What can hang from each mark:
mumaf: pivover
sova: zomod
pirikik: mozilon sova
mozilon: pirikik
besa: dozopeb pivover sova
dozopeb: besa pivover
zomod: fimek
pivover: besa mumaf pirikik

Known rows, with every way that one mark hangs from another:
[besa dozopeb [pivover mumaf] [sova zomod]]: [ 30.8   8.2  39.8   6.5 -10.7  32.3   9.1  11.3  -1.9 -33.9   9.2  14.5
  42.7   3.5  28.3 -19.4   4.5  -8.1 -16.2  -6.5  20.5]
[besa dozopeb [pivover mumaf] sova]: [ 30.8  23.8  32.6   1.1  -3.2  28.1  -0.2   6.4  -3.7 -37.0   6.2   9.8
  40.8  24.5  -0.5 -16.3  21.4 -14.9 -14.9   9.6  36.6]
[mumaf [pivover [besa dozopeb sova]]]: [ 17.2   7.4   0.4   1.2  22.5   5.2 -18.8  18.6 -13.8 -13.7 -17.3  -8.7
  12.7  18.5  -7.3  28.9 -14.5 -23.1  -4.5 -23.3  34.6]
[pirikik mozilon [sova zomod]]: [-25.7  -2.4   0.7  12.0 -20.7 -35.5  -6.7   5.5  36.3  32.8  -0.6 -22.9
 -16.4  -8.4  -1.1  -3.6 -33.4  16.8  -7.3 -10.1   1.9]
[mumaf [pivover [besa dozopeb sova] pirikik]]: [ 21.2  -4.3  -9.8   2.3  26.4  -3.0 -20.9  20.7 -27.8 -31.3 -18.9   9.5
  19.0  15.6   5.9  26.6   4.6 -19.7   8.1 -14.2  22.6]
[sova [zomod fimek]]: [-11.8  -2.7   3.4 -33.6  -9.8   9.0  14.5 -17.3 -12.6  24.2   3.0 -11.2
 -28.6 -19.2  15.0   8.8 -21.9   9.4 -22.6 -32.1   1.4]
[mumaf [pivover besa [pirikik mozilon sova]]]: [-25.2   4.4 -31.9  22.0  12.2 -70.5 -36.8  15.2  21.1  14.3  -1.0  -1.2
 -12.9  -0.2 -15.5  20.7  -4.2  20.0  15.1  -3.7   9.7]
[pirikik mozilon sova]: [-24.9  12.9  -5.5   6.7 -14.0 -39.2 -15.9  -0.2  36.6  29.9  -2.8 -25.0
 -18.6  12.6 -30.6  -0.3 -14.6   9.4  -6.0   7.8  18.1]
[mozilon [pirikik [sova [zomod fimek]]]]: [-16.1   5.8 -11.3 -37.5  -6.4 -16.3   9.9 -11.7  23.5  34.3  13.6   0.7
 -30.8 -17.3   7.7  12.2 -12.0  10.4   5.5 -13.5  -5.4]
[besa dozopeb pivover sova]: [ 28.8   7.0  40.5  -1.7  -2.8  15.1  -7.6  10.6  -4.3 -32.8 -14.1 -10.2
  30.8  30.8 -11.8  -4.9   8.2 -40.8  -6.3  -3.2  45.2]
[pivover mumaf [pirikik mozilon sova]]: [-18.9  20.5 -24.5  10.2 -10.0 -35.8 -11.2  -2.6  24.6   8.0  16.5  11.2
  -2.6   2.2  -5.3 -15.6  17.5  35.3  -2.7  30.0  -2.9]
[besa [pivover mumaf pirikik] [sova zomod]]: [ 16.6  -5.1  14.1   3.5   4.4  13.9   9.3  11.5 -16.1 -32.7  12.4  40.0
  36.6  -1.9  33.4 -22.1  15.6  17.4  -6.2   5.3  -4.2]
[besa dozopeb pivover]: [ 15.5  13.1  50.9  10.4 -24.7   9.7  -6.1  -1.1  -5.7 -33.2  -5.7 -25.1
  11.3  19.0 -14.9  -3.2  14.8 -29.9  -0.6   7.3  30.0]
[sova zomod]: [-11.0 -11.6  16.0  -0.4 -16.2  17.3  10.5  -3.6 -12.6   8.3  -6.8 -19.4
 -20.0  -5.2   8.7   2.2 -25.9   9.6 -11.6  -6.9 -11.6]
[dozopeb [besa pivover sova]]: [ -0.5  -9.5  12.5   3.0  10.2  15.5  -9.4   6.3 -12.4  13.3 -27.4  -4.4
  16.7  24.6 -13.3  -7.6  10.2 -28.3   2.1 -17.2  13.9]
[besa dozopeb [sova [zomod fimek]]]: [ 22.1  -4.6   8.8 -41.9   1.2  24.0  13.5  -4.2 -13.4   3.7  -9.7  -3.5
   6.2  -6.8  27.7   8.3 -22.0 -25.6 -25.9 -43.4  30.3]
[mozilon [pirikik sova]]: [-12.9  13.0  -4.6  -8.7  -6.2 -10.7  -3.3  -3.4  23.9  14.6   1.4 -12.5
 -26.5  18.5 -28.7   8.7   1.8   2.7  16.1  28.5  -5.7]
[mozilon pirikik]: [-11.6   5.3   5.7  -3.5  -1.3   9.3   2.3 -10.0  -9.0  -3.3  -8.3 -24.5
 -18.6  23.8 -27.8   7.7   2.7   0.8  11.7  32.2  -5.6]
[besa [pivover mumaf] [sova [zomod fimek]]]: [ 11.9  14.9  10.7 -28.5   8.0  15.3  13.4  -3.5  -3.5   1.9  22.8  28.0
  21.2 -12.2  24.8 -13.3   1.8  13.9 -27.2 -28.3  22.2]
[dozopeb [besa [sova zomod]] [pivover mumaf]]: [ -4.5 -28.0 -20.6  10.2  17.2  44.3  30.5 -10.5  -4.0  30.9  -3.8   8.8
  14.7 -28.0  20.3 -22.3 -15.5   6.7  -3.0 -17.4 -43.8]
[mumaf pivover]: [ -6.9   4.9   2.9   4.5   1.6  -6.4  -3.7   5.8 -17.9 -16.6  -3.4 -15.5
  -8.7  10.5 -26.1  18.6 -16.4  19.0  -9.5   5.1  20.0]
[dozopeb pivover]: [ -9.4  -9.5   1.5   6.8   0.0  11.4  17.4 -19.8  -0.5   7.1  -0.9 -30.8
 -16.2  -7.1 -30.9  -3.7 -13.7  -5.1   2.0  15.2 -15.8]
[pivover mumaf]: [ -8.1  22.4   1.4  -2.9 -10.0  27.0   8.9 -14.2 -10.4   2.1  12.2  -4.8
 -12.4   8.5 -12.7  -5.3   6.1  24.5 -20.8  20.9  -7.6]

Rows:
[  3.4 -23.4 -27.9   0.8  33.7   5.9   3.1  -6.7 -10.8  12.7 -12.1   1.7
  -3.1  -5.4  -7.0   3.8   1.5 -21.4  16.8   0.3 -26.6]	[dozopeb [pivover [besa sova] pirikik]]
[-13.9   2.1  -8.0 -38.4 -14.4 -12.6   8.4  -8.5  19.6  44.2  13.7   0.2
 -36.3 -24.5  14.6   9.9 -23.7  10.0 -16.8 -34.5   1.9]	[pirikik [sova [zomod fimek]]]
[ 22.2  20.2  31.6  13.0 -23.4  12.5   0.2  -3.7 -17.4 -54.1  13.9  12.3
  26.6   9.2  10.1 -17.5  45.0  -3.3   1.8  28.6   8.9]	[besa dozopeb [pivover mumaf pirikik]]
[ 14.9 -17.3   7.1   8.4 -10.0  11.6  17.0 -16.7 -15.4 -30.3  -6.9 -18.7
   3.3  -9.9  -6.9  -5.7   8.6 -24.4  15.6  22.3 -13.8]	[besa [dozopeb [pivover pirikik]]]
[ -5.7   1.3 -16.5  -2.5   1.1 -35.7 -12.5  15.5   0.8 -13.8   6.3  14.8
 -10.2   1.5 -11.8  16.5  -0.2  24.1   7.4  10.5   8.9]	[mumaf [pivover [pirikik sova]]]
[-12.9  -8.2   1.9   8.8 -14.4 -20.9 -15.5   3.5   7.0  15.4 -11.0  11.4
  -5.5   4.2  -3.6  -7.5  32.6 -13.6  22.9  -2.6 -13.1]	[dozopeb [besa [pivover [pirikik sova]]]]
[ 10.6 -11.7  31.2   1.3   1.2  10.2   2.4  13.9  -5.7 -10.2  -7.7   1.1
  20.8   8.5   8.3  -8.6 -15.5  -8.3  -8.4 -15.4  16.0]	[besa pivover [sova zomod]]
[-26.9   3.5 -11.8 -20.4 -14.2 -42.4  -2.8  -8.1  34.6  48.4   8.2 -14.6
 -23.3 -22.4   6.6   2.1 -28.4  16.1 -16.8 -33.3  17.5]	[pirikik mozilon [sova [zomod fimek]]]
[ -6.1  16.6 -20.0  -8.8  -9.6  -4.3   0.6  -3.5   8.0   3.8  21.1  25.2
 -14.1  -0.1   2.4  -5.9  22.6  29.8  -4.3  27.9 -18.3]	[pivover mumaf [pirikik sova]]
[ -7.7   2.7 -12.2  -3.5 -18.5   0.1  10.9   0.6   8.5   6.4  24.5  29.5
 -12.0 -20.9  33.8 -10.5   4.8  38.2  -4.3  10.9 -32.9]	[pivover mumaf [pirikik [sova zomod]]]
[ -2.8  -9.5 -18.5   8.1  24.5  32.2  20.0  -6.7   4.9  29.8  13.1   8.7
   1.9 -26.7  17.7  -9.3 -21.7   7.4  -5.3 -14.6 -39.3]	[dozopeb [pivover [besa [sova zomod]] mumaf]]
[-15.6  -3.4   3.2  -4.6 -14.3  -8.3   5.2   1.5  24.6  18.3   4.7  -8.0
 -23.1  -2.8  -0.7   5.6 -15.9  10.5  16.1  12.5 -19.9]	[mozilon [pirikik [sova zomod]]]
[  1.5   7.5  -4.0  -3.1 -12.2 -11.3 -18.8   1.8  10.8  11.5  -5.0  -1.8
 -23.0   2.7   7.6  15.7  17.2 -27.0  15.4  -2.8 -10.0]	[pivover [besa dozopeb] [pirikik sova]]
[ -2.8 -10.4  21.5   6.7 -22.4 -25.3  -3.8  11.0  12.1  -8.2   9.3  16.7
  -0.4 -11.6  18.2  -9.3   5.8   6.4  12.9  -0.1  -8.2]	[besa [pivover [pirikik [sova zomod]]]]
[ 14.9   6.2   6.3  -7.5  12.2  25.4 -14.3   4.5  -8.0   7.8 -23.6 -16.3
  -1.2  24.3  -3.0  16.0  -5.3 -41.5  -6.9 -20.2  16.5]	[pivover [besa dozopeb sova]]
[ 28.6   5.5  -1.5  -0.5   9.9  39.3  23.7 -11.0   1.0 -18.2   6.1  -1.7
  26.9  -1.5  -6.8 -16.2   1.4 -14.8  -9.6  16.4   3.5]	[besa [dozopeb [pivover mumaf]] sova]
[-12.6   6.4 -36.8   9.1   7.2  -7.1   3.9 -15.4  23.0  29.7  26.6  19.2
 -22.2 -26.6  -1.8  -7.1  19.9  13.6  17.8  18.1 -50.3]	[dozopeb [pivover besa mumaf [pirikik sova]]]
[-12.0  -2.4 -15.7  11.8  16.9 -18.0 -19.1   6.3 -27.2 -10.7  -5.9   1.4
 -16.4   2.8  -6.1  27.2   3.0  12.4  10.2  -0.9  -5.3]	[mumaf [pivover besa pirikik]]
[ -1.7   3.0 -15.6   0.2  34.6  -1.0 -19.0  18.1 -13.3   6.4 -13.0  -1.8
  -2.8  17.7 -17.3  28.9 -20.6  -0.7  -5.3 -20.6  20.7]	[mumaf [pivover [besa sova]]]
[-15.0 -18.6 -14.5  24.2   2.9 -28.3   4.9 -17.9   2.2  -6.1  -6.6 -25.2
   1.0  -9.5 -23.5 -12.5  -1.4   5.6  12.7  27.7 -12.4]	[dozopeb [pivover [pirikik mozilon]]]
[ 11.2 -26.7   4.5   7.2 -20.6  -4.3  19.1  -5.2  18.2  -8.7   6.2  -1.5
  -1.0 -36.1  22.7  -8.4  -8.7 -14.7  19.0   1.5 -27.5]	[besa [dozopeb [pivover [pirikik [sova zomod]]]]]
[-12.8  -4.2 -12.6  22.4   4.8 -46.6 -17.4   7.2 -13.9 -30.2  -8.9 -11.9
   8.8   8.1 -19.8   9.1  -3.6  27.6   2.5  15.7  22.6]	[mumaf [pivover [pirikik mozilon]]]
[ 12.1  22.1  16.1  -0.7   7.4  20.1   0.1   5.3  -4.0 -16.8  11.1  15.6
  26.9  23.0  -9.5 -17.0  16.2   6.7 -16.2  12.8  22.5]	[besa [pivover mumaf] sova]
[ 20.3  14.1 -12.8  -4.3  14.4  29.2  -7.6   0.8 -19.7 -13.1  -3.6  22.0
  14.8  12.4  22.5   2.0  27.0 -15.1  -4.1   3.6  -4.0]	[pivover [besa dozopeb sova] mumaf pirikik]
[ -8.5   2.7   4.0  17.9  -8.9  13.9  -2.2  -8.1 -22.1  -8.8   1.5  18.8
  12.6   2.6   8.1 -19.1  47.3   8.5  10.2  13.6 -23.7]	[dozopeb [besa [pivover mumaf pirikik]]]
[ -2.1 -55.8 -23.6   6.3  18.7  21.5  22.8  -5.1 -21.2  16.7 -25.0   7.4
  12.0 -24.7  26.2 -11.8 -11.5 -12.7  17.5 -19.0 -45.9]	[dozopeb [besa [sova zomod]] [pivover pirikik]]
[-14.3   4.3 -25.9   5.2  11.1 -37.9 -24.5  13.5   5.3  10.2   4.2  12.7
 -23.6  -3.0  -7.2  27.0   2.3  15.3  16.0  -5.2  -6.9]	[mumaf [pivover besa [pirikik sova]]]
[ 25.0 -11.8   7.7  -4.2  10.3  26.5  17.1  -6.6  -1.9 -14.4 -15.0 -22.2
  17.5   6.2 -15.8  -3.8 -13.1 -35.7  -2.0   3.5  12.7]	[besa [dozopeb pivover] sova]
